Each row was made from one walk, in order. Every step used is in the known rows, and no mark comes twice. Write each row's walk.
In the rows, zero is written as 128.
Known rows:
rovuf > pabep > dimebat > buda > pedufit: [171  98 159 145 151 155 137  69 157 162 150 134 128 125 154 146 163 137
 158 108 120 173 108  71 158  39 123  98  88]
buda > pabep > lizusor > dimebat > nuba > pedufit: [150 106 109 188 151 131  99  71  98 146  76 117 145 149 180  78 119  92
 139 107  75  82 156  67 121  79  92  85 123]
nuba > pedufit > rovuf: [147 141 156 172 145 146 167  81  96 120 113  55 111 128 149 116 126 114
 129  95 115 104 128  73 115 100  86  68  93]
poburuz > lizusor: [118 136 142 141 159 135 145 110 152 112 110 106 153 122 130 129 127 118
 115 123 118  99 122  68 116  87 115  93 105]
buda > pedufit > nuba: [120 131 146 140 179 153 138  86 159 164 116  80 118 107 154 112 170 120
 168 127 147 126 109  74 158  83 116  98  82]
pubo > rovuf > pabep > lizusor > dimebat: [162 141 101 162 144 160 106 119 100 119 120 125 162 156 120 118 111 137
 119  90  57 121 115  53 166  78 104  49 117]
pedufit > rovuf > nuba > dimebat: [130 189 152 187 143 104 157  83  96 109  97  68 136 130 151 113 147 151
 131 116 143 100 109  99 149 122 105  63 110]
buda > pabep > dimebat > pedufit: [111  86 134 146 163 174 117  78 146 158 109 103 147 121 148 124 145 103
 159 114 131 130 153  57 137  71 116  78 120]
rovuf > pabep: [150 150 157 153 151 139 155 112 137 124 122 102 134 137 138 109 138 125
 116  99 108 138 118  75 158  59 102  75  93]
pubo > rovuf: [131 143 143 153 137 143 141 133 131 138 123 109 157 146 115 111 136 108
 126 100 117 110 114  50 149  82 130  61 127]
pedufit > nuba > dimebat > buda: [142 134 142 183 129 111 138 100 163 133 122 106 135 136 134  88 159 109
 167 139 154 117 103  99 162 117 110  67 106]
pedufit > nuba > dimebat: [126 157 131 165 151 121 135 103 149 125 109  74 138 119 131  80 162 113
 161 132 154  95 115  87 159 114  97  63 102]
buda > pedufit > rovuf > nuba > dimebat > pabep: [150 166 148 174 160 126 163  60  97 142  92  86 123 136 155 144 192 170
 134 118 172 135  92  94 170 119  94  96 129]
pabep > lizusor > buda > pedufit > rovuf: [163 150 135 149 178 160 120  49  94 157 135  70 134 115 149 129 138 180
 134 118  99 154 138  59 133  77 115 115  88]
pabep > buda > pedufit: [108 120 146 122 154 160 133  63 144 164 126  90 124 116 144 121 147 119
 130 115 133 156 137  74 152  57 139 128  72]
lizusor > buda > pabep > dimebat: [159 137 155 136 152 144 109  68 146 167 122  89 153 130 155 112 135 120
 138 134 100 127 175  75 140  44 110 120 126]
pubo > rovuf > pabep: [148 150 144 152 138 150 157 136 127 134 135 115 154 156 118 125 137 130
 115  80 111 135 102  56 167  63 109  53 121]
lizusor > pabep: [139 154 164 159 154 117 143  74 128 128 128 109 116 129 120  90 135 118
 126 124 118 102 127  86 146  90  81  97  91]
pedufit > nuba > dimebat > pabep > buda: [126 142 128 144 137 158 135  79 145 146  97  85 124 132 128 110 164 112
 135 131 156 113 118 106 192 114  87  99 101]
poburuz > lizusor > buda: [142 153 148 137 164 117 148  91 147 130 116  99 165 134 131 134 110 138
 115 130 109 103 139  77 129  73 102 122 123]
pubo > rovuf > pabep > lizusor > dimebat > pedufit: [141 107  82 172 162 173 117 109  95 130 116 131 164 155 117 134 103 142
 137  78  80 126 107  49 178  92  94  39 128]
dimebat > pabep > lizusor: [156 138 133 158 153 177 106 106 119 138  98 114 145 146 132  98 153 124
 108 117  90 119 124  59 162 105 110  86 115]
pabep > lizusor > buda: [158 158 137 156 158 142 107  88 120 145 123  86 164 138 138  88 116 141
 119 122  74 115 147  62 152  79 117 102 112]
buda > pabep > dimebat: [132 122 150 138 148 163 106  89 152 152 113  97 142 121 152 109 151  98
 137 127 109 126 159  63 125  59 122  89 107]
buda > pedufit > nuba > dimebat > pabep > lizusor: [145 131 102 153 170 170 107  80 135 162 110  88 141 128 133 103 205 145
 156 127 149 127 102  66 175 123  96  85 112]
buda > pedufit > rovuf: [141 137 152 147 166 151 149  68 114 139 121  79 107 106 149 137 156 145
 142 115 141 156 116  66 122  79 121  96  80]
pedufit > nuba > dimebat > pabep: [150 150 132 163 150 138 139 102 143 136  91  92 134 136 128  97 178 116
 149 134 158 101 102  91 181 123  77  77 126]
lizusor > dimebat > pedufit > rovuf: [139 112 122 178 168 144 140  58  92 108  88  98 110 113 143 141  96 132
 161 118 123 116 124  85 143 112  89  77 103]
poburuz > lizusor > pabep > buda: [ 99 137 145 126 153 137 143  56 141 126 129 113 125 115 110 138 114 124
  98 123 116 102 136  97 132  87  84 128  69]

Write each row's walk:
[136 141 130 147 127 146 134  79 129 135 100 102 135 147 117 105 158 113
 111 121 146 128 129  93 173  97 100 106 115]	nuba > dimebat > pabep > buda
[164 148 154 171 145 154 184  88  91 114 123  63 108 137 149 133 132 132
 119  74 111 131 118  76 131  79  67  60  85]	nuba > pedufit > rovuf > pabep
[123 161 165 181 147 116 167  96 115 140  93  68 142 153 169  96 127 105
 128  94 105  71 120  84 154  99  99  75 122]	rovuf > nuba > pedufit
[172 142 165 162 166 146 152  65  98 132 114 117 118  98 172 148 125 154
 150 100 113 107 105  74 147  58  94  69  74]	pedufit > rovuf > pabep > dimebat > nuba
[125 142 141 135 126 171 151 115 126 147 135 107 147 150 115 138 124 124
  98  78 107 146 118  70 179  54 117  77  93]	pubo > rovuf > pabep > buda
[134 131 153 138 134 172 136  83 131 147  96 107 123 142 134 122 136 106
 102 118 116 133 132  88 177  82 108 122  99]	dimebat > pabep > buda
[155 142 156 145 167 158 166  74 109 135 130  85 106 113 149 152 159 166
 131  95 135 177 108  70 143  58 102  88  67]	buda > pedufit > rovuf > pabep
[127 181 172 177 154 127 158  86  98 120  91  73 122 125 166 131 124 143
 123 114 115 104 110  95 151 108 112  77  97]	pedufit > rovuf > nuba
[103 128 140 117 168 158 155  17 112 136 140  94  94  95 122 181 136 162
 110 120 144 140 127  92 114  87  81 141  48]	poburuz > lizusor > pabep > buda > pedufit > rovuf
[146 113 143 154 169 170 130  40 112 164 114  77 134 119 153 158 121 148
 157 121 127 143 163  74 138  70  92 102 121]	lizusor > buda > pabep > dimebat > pedufit > rovuf
[101 152 163 146 159 153 153  44 102 158 108  66 108 114 173 158 138 155
 121 110 133 143 121  97 161  84 131 120  65]	pabep > buda > pedufit > rovuf > nuba
[122 131 127 152 146 171  92 107 133 143 109  96 153 141 145  83 152 110
 110 117  89 138 159  52 121  77 130  81 103]	buda > pabep > lizusor
[168 139 129 141 186 178 113  66 134 192 114  88 138 132 150 123 168 158
 148 133 112 133 119  71 192  92  90 127 112]	dimebat > pabep > lizusor > buda > pedufit > nuba
[114 126 149 127 155 173 140  45 113 151 124  72 100 101 148 147 143 140
 127 110 139 167 129  81 137  71 128 120  54]	pabep > buda > pedufit > rovuf
[139 115 148 156 172 114 153  38 120 139 120 129 133 108 146 132 116 115
 152 109 118  28 122  76 115  84  54  93 103]	poburuz > lizusor > pabep > dimebat > nuba > pedufit
[134 132 121 147 159 121 126  93 143  97  93 120 146 124 135 130 101 111
 127 135  97  88 131  83 118  90 100 102 111]	poburuz > lizusor > dimebat
[154 127 134 145 136 159 114  64 120 133  81 118 115 141 139 125 112 102
 113 131  96 119 140 104 178  86  94 130 107]	lizusor > dimebat > pabep > buda
[153 132 141 177 158  96 127  76 115 124  79 140 129 122 167  95 101 104
 156 132 107  75 120  88 149  72 107  98 111]	lizusor > dimebat > nuba
[135 158 149 201 111  89 152 122 128 141 119 126 174 179 128 112 149 127
 136 109 141 107  85  86 173 116 136  52 160]	pubo > rovuf > nuba > dimebat > buda
[ 97 120 140 120 166 172 132  63 157 174 121  74 111 101 153 125 154 116
 154 123 144 137 127  89 170  73 123 120  55]	pabep > buda > pedufit > nuba
[135 118 148 163 177 160 145  28  96 134 131  99 100  93 128 146 121 149
 165 114 133 104 121  81 143 109  64  74  83]	lizusor > pabep > dimebat > pedufit > rovuf
[117  92  89 169 163 168  83  80 118 138  90 115 148 139 144 101 120 111
 142 118  89 134 160  66 138  95 107  79 122]	buda > pabep > lizusor > dimebat > pedufit
[113 125 117 159 144 158 170  60  95 116 123  80 121 122 121 149 130 158
 129  84 161 165 118  94 164  93  83  67  78]	nuba > dimebat > pedufit > rovuf > pabep > buda
[155 141 130 141 177 147 110  64 126 168 134  85 157 130 144 103 142 155
 137 122  96 143 140  55 149  63 125 122 103]	pabep > lizusor > buda > pedufit
[139 136 122 177 159 139 174  82  97 105 121  89 130 124 123 136 144 162
 144  84 164 154 103  82 152  99  75  45 104]	nuba > dimebat > pedufit > rovuf > pabep
[ 98 148 130 191 162  99 156  91 123 132  92  92 162 144 141 104 146 133
 155 107 159  94 106  91 175 121 106  59 141]	rovuf > nuba > dimebat > pedufit
[180 136 132 142 176 166 113  63 121 179 119 103 150 145 143 118 161 160
 123 124  99 151 130  59 172  76 106 134 127]	dimebat > pabep > lizusor > buda > pedufit
